In the rows, zero is written as 128.
Known rows, with every step that occurs:
S R N F: [119  71 156 134 125 111 181 148 147 196  71 113 163 115 117 100 119 127
  91 147 112  91 146 110 147 100 114 126  79  70 112 148 123 113 113  89
 124 172 130 135 117 119 181  98 137 124 126  83 111  94  98 165  98]
F Q E: [133  99 135  99  98 148 127 140 175 144  70 120  97 134 129  98 134  75
 115 111 117 128 150 170 149 127 120 129 128  91 130 147 136 118 127  96
 172 138 150 141 100 178 175 125  99 167  60  98 122 110 104 145 124]
E Q G J: [ 95  99 148 180 105 129 115 161 121 127  89 101 108 141 149  73 134  95
 129  96 133 133 133 165 122 114 110 140 203  80  76 156 132 126 176 108
 195 173 166 157 115 127 174 140 103 132  73  84  94 119 171 135 144]
N F Q U S: [138  97 172 135 103 129 124  86 147 210  64 139 113 143 118 112 149 158
 147 143 122 125 144 166 101 109  98 168 141  71 126 130 155 120 165 123
 157 131 128 155  92 140 190 102 102 122  93  92 106 173 122 210 113]
N F Q M: [138 103 157 109  74 104 138  83 164 218  60 108 122  96 113 116 134 133
 147 126 121 111 146 186 104 131 115 128 140  62 123 155 163 136 152  68
 144 149 146 136 125 162 180 106  90 164  82 103 148 144 106 161 116]
A S R N F Q U: [108 117 183 142 162 114 170 119 162 193  63 125 101  98 179 111 131 125
 104 118 111 125 119 143 110  91  92 159  85  44 109 135 101 135 126  94
 132 145 131 156 100  64 193 102 130 127  89 118  81 130 140 221  85]
J R N F: [107  55 167 136 120 107 153 141 146 197  80 123 159 111 110 110 122 105
 100 104 112  78 157 106 139 110  98 116  71  98 117 142 128 125 118  90
 125 182 138 141 111  77 178 102  95 131 116 116 125 113 100 154 103]
U S R: [118  84 177 171 104 145 118 118 108 166  70 107 122 186 156  83 118  98
  47 167  95 133 132 100 132  77 149 160 111  96 146 156 126  96 136 108
 187 168  99 143 111 139 161  89 126 115 113  90 114 119 133 180 111]
N F Q G J: [120 104 144 150  81 131 118 130 142 168  70 144 129 126 101 104 128 154
 158 110 163 114 144 161 106 130 113 121 168  77 108 162 138 133 160 100
 149 162 163 164 135 147 159 103 100 153  86  76 114 143 136 173 117]
R N F Q E: [131 103 146  88 123  96 159 157 163 192  63 138 128 107 100 124 131 110
 173 102 163 112 162 145 130 128  81 114 105  90 110 130 129 116 135  86
 105 157 134 138 110 160 192 109 110 154  70  82 104 117 103 159  89]
A S: [127 107 162 158 127 142  78 105 132 146  96 124  89 122 173 127 136  66
  95 143 109 128 135 120 115 103 117 126 131  79  88 164 125 122 157  81
 163 198 126 148 120  95 185 109 109 157  69 121 110 130 146 184 119]
U Q G: [ 99  96 145 156 102 117 110 125 127 140  96 128 112 148 131 105 100 131
 100 138 113 106 145 147 122 124 131 148 158  56  87 137 115  82 171  94
 176 157 134 184 128 140 194 139 123 145  90  79 114  89 153 152 129]
J R: [106  46 154 158  91 143 127 110 154 154  87 109 132 138 131  95 123  75
  48 124  69  92 146 112 148  98 126 135 106  99 127 156 134 133 118  99
 178 177 133 142 111  93 173 117  96 136 115 118 137 106 109 142 132]
G J R N F: [114  58 162 153 104 114 120 177 125 192  79 116 157 144 134 106 131 126
 134  87 140  85 154 108 121 118 106 125 105 130 114 155 109 143 147 110
 118 203 151 132 123 100 146 116  81 126  88  91 137 122 107 139 106]
G J R N F Q: [122  76 154 136 105 114 135 174 138 196  75 116 139 152 139 115 131 132
 137  69 167  87 131 115 110 122 103 132 103 102 124 161 101 153 137  99
 134 188 156 155 115 118 136 119  73 134  69  94 122 128 110 148  91]
A S R N: [111 114 168 158 157 131 127 144 133 151  81 114 105 120 184 118 116  76
  70 134 107 126 125  96 132  79 116 138  81  68 105 152  93 117 127  80
 137 197 117 147 126  65 181  94 138 139  89 122  94 100 148 195  94]
G Q: [170  70 127 160 106 120 104 121 154 148  86  98 115 176 134  88 112 101
 104 146 106  82 150 138 100 110 144 116 158  86 118 139 118 129 167 106
 185 173 143 145 104 177 160 124 118 142  83  84 119 117 165 147 149]
S R J: [117  81 173 171 122 131 157 145 133 146  61  94 146 141 160  85 118 113
  84 137  68 116 140  84 139 126 137 125 107  92 113 145 108 123 109 104
 162 182 116 147 126 127 159 118 106 130  90  76 113  87 111 155 102]
R N: [123  89 135 118 124 109 124 157 145 159 105 108 133 142 135 124 115 101
 126 119 133 103 167  90 145 114 105 118 106  83  85 138 111 130 128 106
 127 202 138 142 120 115 181 109 125 122  83  96 104  81 128 150 116]
G J R N: [104  64 156 153 107 123 107 183 133 154  89 101 136 163 171 102 114 109
 110  81 136  86 154  94 127 105 114 133  99 128 108 156  93 143 132 113
 133 213 143 140 117  95 144 127  93 120  77 100 133 100 124 131 116]
E Q: [130  90 141 154 112 126 136 127 136 158  92  80 107 142 141 100 140  66
  95 122  97 117 123 153 123 122 116 139 172  68  89 159 132 121 160  94
 203 173 152 142  96 150 179 139 118 135  79 103  93 132 137 144 131]
J R N F Q: [120  81 148 122 117  99 168 132 155 209  78 123 146 119 110 124 121 123
  94  85 140  85 127 110 132 112  99 124  71  69 131 159 123 142 105  73
 137 166 148 158 104  98 168 119  94 140 104 117 104 124  98 157  89]
F Q G J R N: [ 84 101 143 151 106 126 134 170 150 130  93 121 111 151 163  94 103 134
 107  57 171 113 138 121 132 105 112 151 132  84 107 160 104 141 122 104
 159 170 158 170 130  97 155 128  93 149  69 101  96  94 167 149 109]
G Q M: [153  81 151 148  83 111 108 100 174 172  62  83 113 149 158  86 111 102
 137 141 101  92 165 178  89 117 145 124 161  93 102 119 132 133 183  83
 171 158 144 123 114 173 174 123  89 151  72 106 163 117 169 129 165]
A S R N F Q: [125 123 174 142 155 107 154 136 141 190  65 125 108 112 167 129 127 109
  83 124 146 122 101 118 108  93 109 133  74  44 120 162 100 123 124  63
 131 164 128 168 115  94 180  86 121 147  87 109  84 130 132 208  69]
E Q F: [128 106 140 167  90 131 135 127 127 161  81  86 108 124 111  94 141  72
 127 125 102 124 141 159 112 120 125 144 176  81 101 132 124 101 148  89
 173 160 145 155 101 146 176 115 108 144  73 108 112 137 114 142 130]
J R S A: [107  52 155 192 114 141 126  96 154 177  74 101 111 144 134 113 132  85
  54 101  91 143 122  95 147  74 142 143  68 111 131 146 114 119 114 105
 175 169 112 155 120  93 171 106  97 139 118 139 119 117  96 131 102]
J R N: [ 98  66 149 142 117 111 140 145 156 161  98 103 137 137 132 106 116  89
  69 100 108  82 145  90 152  99 112 134  76  97 115 143 107 135 111 102
 142 188 136 141 113  74 171 121  98 128 102 122 116  85 112 143 118]
N F Q: [156  93 145 118  86 123 130  99 153 194  69 133 129 127 102 118 132 129
 116 138 138 101 125 151 114 139 114 119 140  63 120 166 152 131 143  87
 151 154 147 154 113 169 167 103 107 152  82  88 114 151 103 172 101]
N F Q G J R S: [ 91  94 163 160  84 125 133 116 147 184  63 137 124 116 115  99 129 153
 129  92 152 117 142 127 104 100 113 137 146  93 124 170 125 146 136  70
 145 151 141 177 134 107 166 106  57 144  89  93 109 149 137 158  92]

Rows:
[151  66 138 138 109 131 124 138 163 147  65 115 108 154 129  72 131  75
 139 132 103 102 170 170 114 120 132 105 149 123 118 113 120 110 170  97
 171 145 140 133  91 195 177 118 105 162  73  89 139 112 146 125 156]
G Q E
[ 95 132 172 153 154 111 161 122 136 169  58 144 111  92 158 110 121 125
  93 109 148 122 109 125 126  89 108 137  88  48 107 156 103 114 126  58
 135 153 136 170 127  70 194  87 122 156  93 111  83 120 159 206  80]
A S R N F Q G
[126  71 143 174 122 134 104 102 149 167  85  95  97 142 136 130 138  99
 110 126 119 164 132  88 129  84 134 128 101  97 107 136 117 102 129 116
 158 189 102 158 124 126 187  97 121 131 100 121 106 112 104 147  99]
R S A
[101  78 178 137 130 103 170 122 145 216  65 131 129 140 134 117 138 145
 113  99 129 110 134 136 121  93  92 182  76  91 138 127 114 137 126 117
 134 142 129 148  89  81 184 113  83 108 106 115 102 144 126 188  93]
J R N F Q U S
[105  62 174 156 104 146 129  98 152 160  81 100 113 129 142 108 117  85
  59 128  76 109 153  88 131  83 132 144 111 109 120 166 109 138 114  82
 165 177 115 157 117  89 180 123  67 119 101 128 125 112 122 142 101]
J R S
[119  94 162 129 139  99 212 126 177 200  55 111 140 115 137  90 126 149
 101 118 103 101 140 146 131 105 102 155  91  58 121 126 114 125 102 113
 125 134 143 140  97 107 192 108 144 114 121  94  90  95 109 189 100]
S R N F Q U
[132  98 138 125 109 138 135  94 194 152  86 109  92 152 150  94 131 121
 105 111 102 120 144 160 126 113 109 164 146  63 105 137 124 140 127 143
 178 145 158 150  83 135 181 129 120 125  76 101 102 119 122 183 138]
F Q U
[125 118 167 136 132 103 152 139 108 211  54 120 135 161 138 115 121 143
  98 140 153 117 122 101 111  92 123 162  86  80 150 150 122 107 129  95
 146 153 104 164 108 141 159  87 121 121 100  76  96 136 135 188  70]
U S R N F Q
[100  76 196 152 134 122 168 116 139 207  56 121 133 143 144  90 137 150
 116 149  96 129 158 132 126  78  94 183  88 101 117 105 115 102 143 136
 135 143 107 126  87 102 208  90 124  92 131  88 104 127 128 216 111]
Q U S R N F
[111  75 165 141 108 111 148 161 163 201  74 112 131 153 148 102 136 146
 146  72 137  97 142 137 108 114  94 155 105 102 117 135 107 164 142 129
 128 169 165 144  96  99 157 124  80 117  82  98 120 122 108 168 108]
G J R N F Q U
[149  71 165 181 120 120  99  92 145 164  73 115  95 200 157  79 131 133
 127 153  93 117 164 157  84  89 122 166 158 101 117 105 115 122 198 144
 184 145 126 143  79 156 186 117 110 112  87  85 105 148 187 184 165]
G Q U S
[152  63 144 168 117 126 122  99 179 151  86 103 109 163 145  76 133 114
 125 136  82  94 161 171  97 107 122 138 161  89 100 105 108 140 175 137
 181 150 144 130  85 152 189 121 119 120  95  94 106 112 162 167 176]
G Q U
[ 84  81 172 180 121 101 156 173 113 168  76 110 132 116 130  85 146 119
 146  70 150 106 131 155 119 111  89 141 153  88  82 149 126 129 160  88
 159 162 169 153 114  85 174 132  83 128  90  91  88 124 154 137 116]
E Q G J R N F
[134  88 151 118 100 128 150  90 180 191  66 133 122 115 104  99 148 148
 139 121 106 105 145 172 117 126  93 145 145  61 107 143 144 135 149 122
 154 141 150 143  92 143 191 109 112 126  98  89 102 150  97 188 120]
N F Q U
[120  81 161 159 123 124 162 112 164 158  79  84  98 133 152  80 144  89
 120 115  70 124 132 183 119 108  92 173 178  68  81 123 129 132 161 134
 193 153 161 129  74 122 204 140 124 108  92 105  80 128 137 161 153]
E Q U
[111 109 179 187 145 137 123 139 120 147  62 113 118 122 194 112 129  92
  82 138  76 138 116  83 118 111 130 132 101  81 108 153  99 121 130  81
 163 192 108 152 127  81 168 105  97 148  74 109 103 107 145 185  78]
A S R J
[114  55 154 173  78 153  88 153 133 144  92  99 126 164 157  89 126  91
  87 102 111  94 144 115 127 109 134 138 129 123 125 166 111 145 140 120
 170 198 153 137 119 113 129 125  83 126  91 103 142 112 112 133 126]
G J R
[102  86 153 156  82 139 127 127 142 173  65 147 131 116 113  94 129 147
 123  88 150  99 133 159 117 121 113 129 147  82 127 166 139 138 141  82
 161 146 161 166 127 114 157 114  81 152 102  90 124 147 130 157 110]
N F Q G J R
[116 113 136 119 117 100 130 170 141 172  84 136 137 129 120 111 127 158
 177  88 194 113 155 126 121 130  95 124 134  84  90 149 119 136 151 104
 112 180 155 163 133 124 172 103 100 142  71  72  98 115 141 159  96]
R N F Q G J
[105  70 166 124 126 105 186 116 179 202  73 124 133 115 126 112 132 137
 114  86 109  88 141 140 129 107  85 155  81  74 120 126 115 145 106 104
 129 147 154 142  92  82 189 120  90 121 112 119 104 125 106 177 108]
J R N F Q U
[157  90 129 174  77 128 107 111 138 164  72 106 111 152 115  85 119 104
 135 145 112  87 170 147  99 118 158 120 168 105 107 108 113 102 164 104
 149 155 137 156 116 178 166  98 105 156  82  93 140 134 142 150 147]
G Q F
[126  95 180 142 104 133 164  90 149 217  50 126 122 139 129  87 142 158
 105 145 102 126 119 164 110 100 112 182 129  73 140 132 138 119 143 119
 166 117 129 146  83 144 183  94 115 114 117  85 103 154 117 210 110]
N F Q U S R
[114 115 141 112 125  95 150 132 151 174  79 147 137 109 101 116 117 146
 161 103 173 102 145 132 134 126  94 125 120  55  93 140 129 120 139  82
 123 161 152 161 121 118 204 100 114 145  84  87  85 109 144 170 101]
R N F Q G
[ 86  80 147 129 119 104 168 127 160 175  71 143 138 106 106 109 114 130
 104  82 144  87 143 128 142 107  98 141  92  72 122 153 128 137 109  77
 139 153 150 172 121  80 189 115  92 148 110 120 102 111 134 161  94]
J R N F Q G
[ 68  66 159 181  94 156  98 139 138 125  82 118 121 136 148  81 109 117
 112  97 116 128 163 100 126  84 125 147 152 130 100 159 106 136 143  98
 159 181 136 163 141  80 174 122  65 124  94 108 124  95 162 142 125]
Q G J R S
[131 113 164 110 135  98 144 126 144 212  74 133 115 144 125 132 135 160
 161 120 154 123 150 128 109 105  80 170 108  82 107 117 122 120 152 125
 118 155 131 150  96 124 196 102 106 112  78  85  84 145 140 208  90]
R N F Q U S
[135  80 185 208 144 112 136 120 137 169  39  95 123 182 178  66 122 155
 129 145  73 117 152 123  85 106 141 172 128 103 124  90 100 119 173 141
 183 143 107 145  90 151 173 123  92  98  95  70 103 125 178 182 136]
G Q U S R J
[ 67  65 161 163  96 124 120 168 136 153  89 139 147 113 117  96 125 137
 144  82 145  98 168 120 136 113  99 126 120 114  95 147 120 129 151 101
 132 184 150 147 133  75 178 104  86 135 103  98 123 104 138 145 123]
Q G J R N F
[ 92 114 168 154 127 108 162 134 112 189  59 142 134 146 129  99 109 155
  98 139 155 133 127 111 129  83 121 169  93  79 136 144 121  95 134  91
 144 135 106 171 125 122 187  83 122 125 115  79  87 123 164 199  84]
U S R N F Q G
[106  83 186 184 131 134 167 116 133 176  69  81 100 163 171  63 142 101
  81 140  68 143 124 161 111  78 112 206 155  74 121 129 130 108 158 132
 214 129 122 134  72 125 191 128 123  86 112  99  78 134 147 185 131]
E Q U S R
